Each row comes from the steps of one path. Every step used is in the known rows, and no mark comes twice. Write the path behind each row, first mark first.
Known rows
e-v-z: [-10.3  -6.9  38.7 -52.3  -1.9  10.6 -50.3 -12.6 -18.9 -16.2 -31.5  -2.1
  12.1  12.8   1.6  -4.3  14.1 -25.3 -32.0 -16.1  31.7 -35.0]
p-j: [  1.1  45.3 -23.0 -32.6   8.1 -53.6   7.7 -17.3   4.0  36.1 -26.7 -17.7
   0.7   6.2  17.0  30.6  -1.0  33.8 -56.1 -10.5 -11.4  26.0]
v-z: [-41.5  42.9  18.8 -26.5   2.5 -21.7 -32.8   0.5   9.8 -17.3 -38.3  -8.1
  21.2  21.1  -0.3   1.4   5.9 -14.6  -9.9   4.7  -9.1  -5.2]
e-z: [ -1.5  27.4  -5.1 -48.1  31.6 -26.7 -29.1   9.6  44.6  20.8 -41.2 -11.2
  16.8  21.4  33.0  -5.9  -7.1 -14.1 -40.0  -2.8  -6.4 -23.4]
e-j: [-20.7   1.9  -3.4 -56.9  11.7 -42.7 -28.6  -1.8 -30.3  29.3 -24.1  -5.7
  13.2 -12.9  36.6   2.6  15.6 -27.7 -31.2 -22.5 -19.8 -12.9]
p-j-c-e-v-z: [  5.0 -42.4 -16.8 -15.1 -19.9  14.1  34.1  -2.0   0.4  12.1  -7.3  18.6
 -22.4   8.4 -11.3  -8.8  31.5  51.4 -20.8  -4.7  33.9  -0.2]
p-j-f-c-e-v-z: [ 47.0 -26.4  -4.6  28.9 -25.8  31.3  21.4  -8.8 -25.0 -30.8   6.9   9.4
 -38.4 -15.6 -40.9   6.2   1.5  22.6 -17.8 -18.1  39.3   6.7]
f-c-e-v: [  6.0  18.8  22.9  -6.9  18.4  28.4   0.0  13.5  -5.1  11.5  30.9   1.4
  -2.3   3.2 -12.7  17.7 -16.2   1.4   1.1  -4.3  41.9  -0.3]
e-f: [ 10.5   4.5  18.2 -17.4  18.0 -25.9 -19.0  -1.2 -21.5  37.9 -30.4 -45.5
   8.7 -21.5  22.1   9.7  -1.6 -41.1 -23.6 -27.1  -0.7 -18.3]
f-c-e-j: [-14.9  15.4  -3.2  -6.5  14.6  -4.0  10.9  23.7 -19.1  17.6  25.1  10.8
  -3.2  -5.3   1.8   7.4  -2.5 -12.3   2.8  -6.5   7.2   7.6]
e-j-f: [  7.7 -24.3  -5.4 -24.3  -3.6 -26.0 -30.2  -0.9 -33.4   5.1 -23.0  -4.0
  -5.9 -32.2  17.7  -2.2  11.4 -21.8  -1.7 -31.1 -26.0 -12.6]
f-c-e-z: [  1.3  36.3  -6.9   1.9  29.2   8.4  10.2  31.5  41.3   9.2  10.6   3.7
   0.6  21.9   0.3   2.7 -24.3  -2.3  -6.8  14.5  19.3  -1.7]
c-e-j-f: [  6.3 -45.1  -1.1  -1.1   9.7   4.7 -12.8  30.8 -19.6  22.3 -19.5   8.0
  -2.8 -18.0 -11.9 -10.8  14.0   4.8  10.3 -13.8 -13.7  -7.9]
f-c-e: [-23.1  58.1   5.0  12.3  21.4  -1.1  12.3  24.3  20.0  15.1  27.7  -3.7
   4.9  10.1 -11.1  23.6 -21.2  13.6  18.5   9.7   8.0  24.6]
j-f-z: [  9.9  53.8  -5.3  18.7  -4.1  -8.2 -41.1   1.9   4.9 -35.6   5.7 -17.0
 -14.6 -13.2 -24.0   6.5 -41.9  -0.7  29.3  -1.4 -25.9  23.4]
c-j-f-z: [ 13.8  14.7 -16.1  15.9   1.0  15.6 -23.6  17.6  -0.4 -51.4  22.7  -8.4
  20.4   8.0 -36.3 -14.6 -32.6  -5.9   9.9   5.4 -30.2  15.2]
f-j-e-z: [  4.7  -8.0  -6.1  11.2 -11.6   4.1  -4.9 -21.2  33.0 -19.0 -15.4  29.7
  -1.5  22.5  16.4 -24.9   2.2 -10.4 -13.0  35.3 -13.7 -14.9]
j-e-v: [ 12.8 -31.2  35.1  -1.1  -4.5   7.3 -39.9 -16.1 -12.9   8.6 -29.5   9.6
  -2.7  24.6   6.1  -1.9  15.2  26.3   8.2  11.7  15.3 -22.8]
v-e: [-35.6  33.2  44.1 -28.0  27.9 -20.9 -14.2  -9.7  23.7  -3.6 -56.8  -8.4
  25.3  38.5  20.1  29.7  15.2  11.1  -3.1  18.0   2.1  11.2]
p-j-c-e-f-z: [ 25.0 -12.3 -41.0  22.9  -7.4  -2.8  44.7  11.4  -6.5  19.3  17.8  -4.3
 -39.7  -9.9 -10.5  -4.9  -1.3  33.1 -11.1  -6.0  11.4  22.9]

Write each row's path
[-24.4 -31.6   1.7  -9.6 -25.7  48.0  20.0 -10.6   9.0 -22.4  30.0  37.4
  -4.1  -6.5 -16.6 -23.8  16.8 -10.3  12.7   9.5  22.9 -13.0]  f-j-c-e-v-z
[  9.9  51.9  -0.4  27.3  -4.9 -11.0  -9.3  -6.5  10.6 -15.7  22.0 -18.0
 -12.4 -24.2  -5.6  27.1 -31.9   2.6  39.9 -16.2 -11.7  23.7]  j-f-c
[-30.4 -16.0 -23.8 -48.5  -4.2 -38.6  -3.1  -1.0 -15.7  26.8  -0.8   6.6
  -5.3 -17.1  47.2  -6.8  24.8  -5.1   8.4 -22.8 -20.6  -8.5]  e-j-c
[ 16.4  29.2  14.3   6.1   9.8 -17.4  -0.1  -5.9 -27.2  12.2  13.4 -41.3
  -6.8 -32.2  19.5  18.7 -14.9 -53.1  -6.9 -28.5  13.6  -6.4]  e-f-c
[ 11.7   4.0   8.8  -9.3  -1.6  -9.2  -1.2 -24.9 -26.1  10.4   0.0 -26.6
   7.8 -40.2  18.4   2.9  -6.1 -69.2 -30.0 -23.6  -5.2 -14.7]  e-f-j
[-15.7  49.8  -9.8  -7.1  13.6  -7.0   9.6   8.2   7.0 -12.9  42.7 -13.5
  33.3  14.9  -1.0  11.9 -21.1 -14.5  -5.0   0.3  -6.4  16.0]  f-c-j
[  4.9 -35.4  19.7  23.1 -21.6  45.5  -5.1  -3.6 -25.2 -65.9  24.1  24.3
  10.3  36.1 -21.6 -24.1  10.9  -6.7   8.8  18.0  30.5 -20.8]  f-c-j-e-v-z
[ -2.1 -35.5  29.4   9.3 -38.5  36.4 -20.9 -42.5 -17.5 -51.1  -7.9  36.7
  -7.3  13.8  -9.7 -23.9  20.4 -21.4  -1.6  21.6  13.2 -25.2]  f-j-e-v-z
[ 36.9  41.1 -34.8  17.0 -15.2 -25.5  -5.8 -17.4  -6.0 -19.1   1.2 -13.5
 -31.9 -12.0 -19.4  16.0 -28.4  30.0 -21.0 -11.4 -17.7  40.1]  p-j-f-z
[ 13.2 -65.3  19.2  -4.1  -1.1  28.9 -18.4   2.6 -17.8  -8.0  -8.0  12.3
  31.8  40.3 -10.0 -22.4  19.3  18.4  -6.1  18.9   7.7 -28.5]  c-j-e-v
[-39.9  12.9 -12.5  -2.6  13.8  -5.7  20.2  28.7  42.7  40.8   8.4   4.0
   3.6  12.0   0.3   2.9   5.4  48.9  45.6  12.6  -9.2  15.9]  j-c-e
[-12.5 -24.2  -6.6 -13.0 -11.6  35.0  23.1 -11.8  17.8  10.3  43.8  24.5
  -0.9 -14.8  -4.6  -8.4   3.9   2.7  16.4   5.1  14.5  -2.9]  f-j-c-e-v
[-14.5  -7.3 -31.6  -6.4  -1.3  20.0  36.2   7.0  57.5   7.9  22.3  29.1
   0.9  -0.2   9.7 -24.0   0.3   0.8   7.3  20.1  -5.4  -3.8]  f-j-c-e-z
[-14.2 -26.6   3.3  13.5   5.2   0.4  -4.7  12.2   4.9  -6.5 -12.8   9.0
  37.3  48.2  -8.4 -16.3  11.0  28.6   8.5  35.9 -22.1  -2.4]  c-j-e
[ 11.3  29.7   3.4  45.2   5.8  13.5   6.3  20.3  13.3  -5.4  26.7  -7.7
 -12.7 -15.7 -30.4  19.0 -28.8  17.7  48.3  -1.8  -3.0  23.8]  j-f-c-e
[ 17.9 -65.4  12.2  27.6   1.6  10.8   1.9  12.0 -26.5  -2.6 -19.8  -9.6
  25.3  22.1  -3.2 -28.8  18.6  -8.6  -2.5  16.1 -11.3 -24.6]  c-j-e-f
[ 57.1  -2.7 -36.9  31.8  -2.0   1.2  36.2   8.1  21.0   0.2   1.3   2.6
 -33.5 -10.2 -18.2   6.9 -16.2  34.7 -26.9  -5.4  13.0  17.0]  p-j-f-c-e-z
[ 35.3  16.0 -28.2  39.4  -9.9  -6.8  38.3  -0.7   3.8   4.8  15.4  -4.8
 -29.5 -15.7 -28.5  28.0 -17.5  49.1  -4.2  -9.5   2.9  40.1]  p-j-f-c-e
[ -4.3 -42.6  32.6 -16.7   3.4  -9.0 -19.6 -10.2 -23.0 -25.9 -59.1   7.3
   1.8  -1.4  15.7   7.7  31.3 -11.2   4.6  -8.7  -3.9  -8.7]  v-e-j-f
[ 15.9 -33.9  26.5  33.9  -2.2 -12.2 -16.8  -3.6 -20.2  17.2 -40.2 -15.0
  -9.9   3.0  10.3  -6.7  17.4   1.8  14.6   8.2  -5.1 -18.2]  j-e-f
[  2.4 -14.1 -11.7  -0.2 -15.6  -5.6  23.4 -25.9 -12.3  10.5  23.0 -17.6
  -7.9 -45.0  27.2  -6.5   4.3 -47.3   2.2 -20.4  -5.5  -9.4]  e-f-j-c
[  8.3 -18.9  14.2  12.8  13.0  20.4  18.4  10.7 -11.1  26.7   2.5 -12.0
   9.0 -21.0 -13.6  -8.5  -2.4 -39.4 -18.5  -1.3   6.3 -10.4]  c-e-f-j
[ -8.9   9.9  -0.9  34.1  -3.6   6.5  13.7   6.0   2.0 -28.9  30.6   9.4
  16.2  32.0  -7.8  -2.3  -7.5  15.1  22.7  27.6  -6.8  11.8]  f-c-j-e
[-36.9  37.0 -25.0 -16.2 -16.3 -16.1  21.4 -28.5  29.4   2.8  35.7   7.7
   5.2 -17.9  21.1   6.2  -3.2  -5.1  21.2   4.2 -25.8  18.5]  f-j-c
[-15.8  14.8   3.9  19.4 -18.1  -5.1  -3.0 -29.6  12.9 -13.4   1.5  20.1
   3.0  11.3   3.9  -1.7   1.6   3.9  14.9  31.1 -26.7  10.5]  f-j-e
[ -7.7 -30.7  -4.7  11.2  11.5   5.2  27.5  28.7  11.2  48.1   1.7 -14.2
  -6.7 -14.7   5.7  -7.1  13.1  14.7  31.9  -6.3   5.0  -6.2]  j-c-e-f
